Each row comes from the steps of one walk. Every step used is in the known rows, and no mark comes twice. Write the walk behind each row, first mark first.
Known rows:
b > j > m > t > h: [  1  -8  -3  -6  16  -8   4   2  12 -15  -9  11 -14   8  -2  -2 -10  31
  21   8  -5   3  10 -30  22]
x > h > t > m: [  3  -9   5  13  21   1  12  -4  -3 -11 -11  10 -11   5  15 -11 -18  28
  13  16 -24   0   6  -7  17]
t > b > j > m > n: [ -5 -36  15  -5  31  -9   2   8   8 -30 -14   3 -14  -9  24 -11  -3  25
  28  10   2   5 -10   8  10]
t > h > n > m > j > b: [  3 -23  23   3  26 -17   8  23   7 -29 -21  -3  -9  -9  -3  -2  10  27
  20  20   6  -8  39  -8  10]
t > h > x: [  1 -29  18  12  28  -9  15  -6   8 -23 -23   6 -36   8  11 -22   7  29
  43  23 -12  11   7 -23   6]
t > m > n: [  4 -28  17  -1  35 -13  10   8  14 -34 -16   1 -17  -2  27 -19  -3  20
  26  18 -17   9   5  -2  13]
t > h > x > m > j > b: [ -3 -32  29   4  23 -11  13  15 -12 -27 -15  11 -18 -10  -3 -10  16  23
  36  22   1   7  46 -17  -2]
j > b > t > h > x > m: [-16 -17  17  11  23 -16  12   3  -9  -5  -7   2 -29  -7   5 -20   1  31
  39  19   6   7  33 -28   0]
x > m > t: [ 13 -13  -1  -6  23 -10  11 -11  19 -21  -5  12 -18   2  12 -24 -20  23
  25 -15 -23  15  19  -5  16]
m > t > b > j: [  7 -29  -4  -7  21  -9  -6 -20  30 -20 -14  17 -34   7   7  -8 -23  21
  24 -10 -17   2   8   3  10]
h > t > b > j > m > n: [ -8 -27   8  -1  28 -15   1  15  14 -20 -13   2  -4  -2  20  -5 -11  36
  16  16   5  -8  -9  10   9]
t > b > j: [  7 -41   6  -3  24  -2  -1 -19  16 -27 -17  19 -32   1  20 -11 -20  22
  33 -10 -10   4  -5  14   7]
b > j > m: [  6 -25   4 -10  24  -3   8 -17  12 -28 -11  20 -11  -1  17 -12 -14  29
  25  -9  -4   9  -5  -4   9]
m > t: [ 14 -15  -8  -6  26 -14   6 -23  35 -22 -12  10 -33  13  13 -19 -19  22
  24  -7 -28  11   6 -17  18]
x > m > t > b: [  4 -23   6   0  22 -11   4 -10   8 -24  -5  10 -25  -5  15 -22 -22  21
  34  -2 -24   4  11  10  13]
n > m > t: [ 15 -12  -2  -5  25 -15   3 -12  38 -21 -12   9 -16   3  16 -23 -18  28
  21 -18 -21   5  24  -6  18]
j > b > t > h > x: [-15 -20  11  11  26 -21   7  -9   5  -7 -13   0 -44   3   7 -14   2  30
  37  29   1   3  18 -39   2]
n > m > j > b > t > h: [  2 -11   9  -1  20 -14  -6  16  18 -13 -11   9 -18  -4   5   1  -8  31
  21   3   9  -8  44 -29  17]
j > b > t: [ -2 -18  -2  -4  27 -20   2 -27  21 -12  -6   8 -41   2  23 -15 -19  24
  26  -1  -9   5   3 -22  10]
b > t: [ 10 -13  -8  -2  27 -10   4 -21  32 -13 -11  14 -36  12  21 -20 -28  27
  25 -11 -14  12  -2 -20  16]
h > t > b > j: [  4 -33  -1   1  21  -7  -2 -13  23 -18 -16  19 -22   8  17  -6 -26  32
  20  -2  -8  -9  -5  16   6]
h > x: [  6 -34  12   5  33 -11  14 -25  22 -28 -22  12 -33   6  16 -29  -2  25
  36   5 -19  16   6  -8  -3]

Which walk is each row?
[ -3 -36  12  -5  23  -2   0 -15   1 -31 -11  18 -20  -8  20  -8 -15  27
  34   4  -4  -2 -13  12   5] -> t > b > j > m
[  6 -20   7   1  26 -15  16 -12  20 -20 -11  11 -18   1   1 -30  -6  24
  28  -3 -21  19  32  -7  -1] -> h > x > m > t
[ -5 -17   3   9  17   3   3  -3  -9  -6  -9  13  -8  -3   9  -1 -19  34
  17   7  -4  -4  -9   3  13] -> x > h > t > b > j > m
[ -4 -18  18   6  23 -17  -2  15  19 -11 -18   9 -18  -6  -6  -5   6  32
  24  15  12  -5  57 -31  -1] -> n > m > j > b > t > h > x
[  7 -13  -7 -13  21 -10   3 -17  26 -20  -8  17 -12   5   2  -9 -19  27
  14  -9 -11   8   9 -15  12] -> b > j > m > t
[  6 -27   5  -1  25 -13  -1  -1  33 -18 -21   3  -9  -4  -5 -11 -17  27
  12  -8  -5  -6  28  22   4] -> h > n > m > t > b > j
[  0 -25  12  -4  21 -18   0  -1  10 -32 -10  19  -8  -1   8   6 -10  27
   9  29 -14 -18  28  -2   1] -> h > t > m > j > b
[ 11 -14  12  11  31  -1  19   1   8 -12 -22  -6  -8  -4   9 -25  -6  26
  17  -9 -11  16  17   3  16] -> x > h > n > m
[ -5 -27   4  -1  20  -9   0  -9   7 -22  -9  17 -10  -1  15  -3 -21  38
  19  10  -2 -13 -13  12   4] -> h > t > b > j > m
[  2 -33  19  -9  24 -13   1  -7   5 -40 -12  20 -20  -8  12  -1  -3  17
  23  21 -15  -5  27  -4   2] -> t > m > j > b
[ 12 -24  14   3  33 -12  15  -5  24 -28 -22  -2  -9  -3  14 -24  -9  30
  20  -5 -10   5  13  13   8] -> h > n > m
[  9 -26   1  -6  20  -8  -8  -8  34 -18 -15  15 -16  -4   9 -12 -23  27
  20 -21  -9  -4  26  14  10] -> n > m > t > b > j
[ -5 -10  11   1  23 -14  10  25  -1 -12  -9   0 -13  -5 -13   0  -4  26
  16  18  11   1  41 -21  11] -> x > m > j > b > t > h > n
[ 23 -25  11  -8  26  -4   2   2  34 -32 -19  22  -6  -1  15 -14 -12  26
  19 -21 -10   6  32   2  12] -> n > m > j
[ 12 -30  16  -8  26 -14   1  -3  22 -33 -15  15 -13 -10  16  -9  -3  23
  22  -9  -4  -1  36   0   6] -> n > m > j > b
[ -4 -20   4  -2  23 -18   0 -18   9 -27  -4   7 -28  -3  14 -13 -16  26
  33  21 -23  -4 -10  -5  13] -> j > m > t > b
[ -6 -16   6   0  20 -11   8  -1  12 -14 -15  11 -15   6 -13  -8   3  33
  25  20  -2   5  23 -32   4] -> b > j > m > t > h > x
[  9 -15   3  -8  23  -5  -3  -1  28 -24 -12  27 -16   5   2  -3 -23  23
  12   5 -14   0  29 -16   8] -> b > t > m > j
[ 13 -12   2   0  30 -20  10  -4  37 -21 -18  -4  -9   3   2 -21 -12  28
  12  -5 -16   4  26   2  12] -> h > n > m > t
[ -1 -26  23  12  25  -4  21   7  -8 -22 -15   7 -20  -3  11 -27   5  29
  45  13  -8  15  21 -11   4] -> t > h > x > m
[  4 -22  -4  11  20   6   2  -7   6  -3 -17  15 -22   7  11  -5 -24  28
  16  -6  -9   1  -1   6  14] -> x > h > t > b > j
[ -1  -8   1  -2  21 -13  11   9  11 -16 -14  -1  -7   7 -17  -1  -4  32
  14  22  -1   2  11 -23  16] -> b > j > m > t > h > n
[ -1 -15   5  -2  33 -15   4   8  25 -18 -12   2 -19   3  22 -18 -15  25
  17  13 -10   7  12 -16  14] -> b > t > m > n
[  4 -17   4 -10  22 -12   2  -1  14 -18  -4  19 -17  -7   7  -8 -17  21
  18 -11   0   7  38 -13   6] -> x > m > j > b > t
[ 10 -32   9 -10  28 -15   3 -15  19 -35 -14  17 -29   0  15  -5  -4  17
  24   1 -12   6  18 -11   7] -> m > j > b
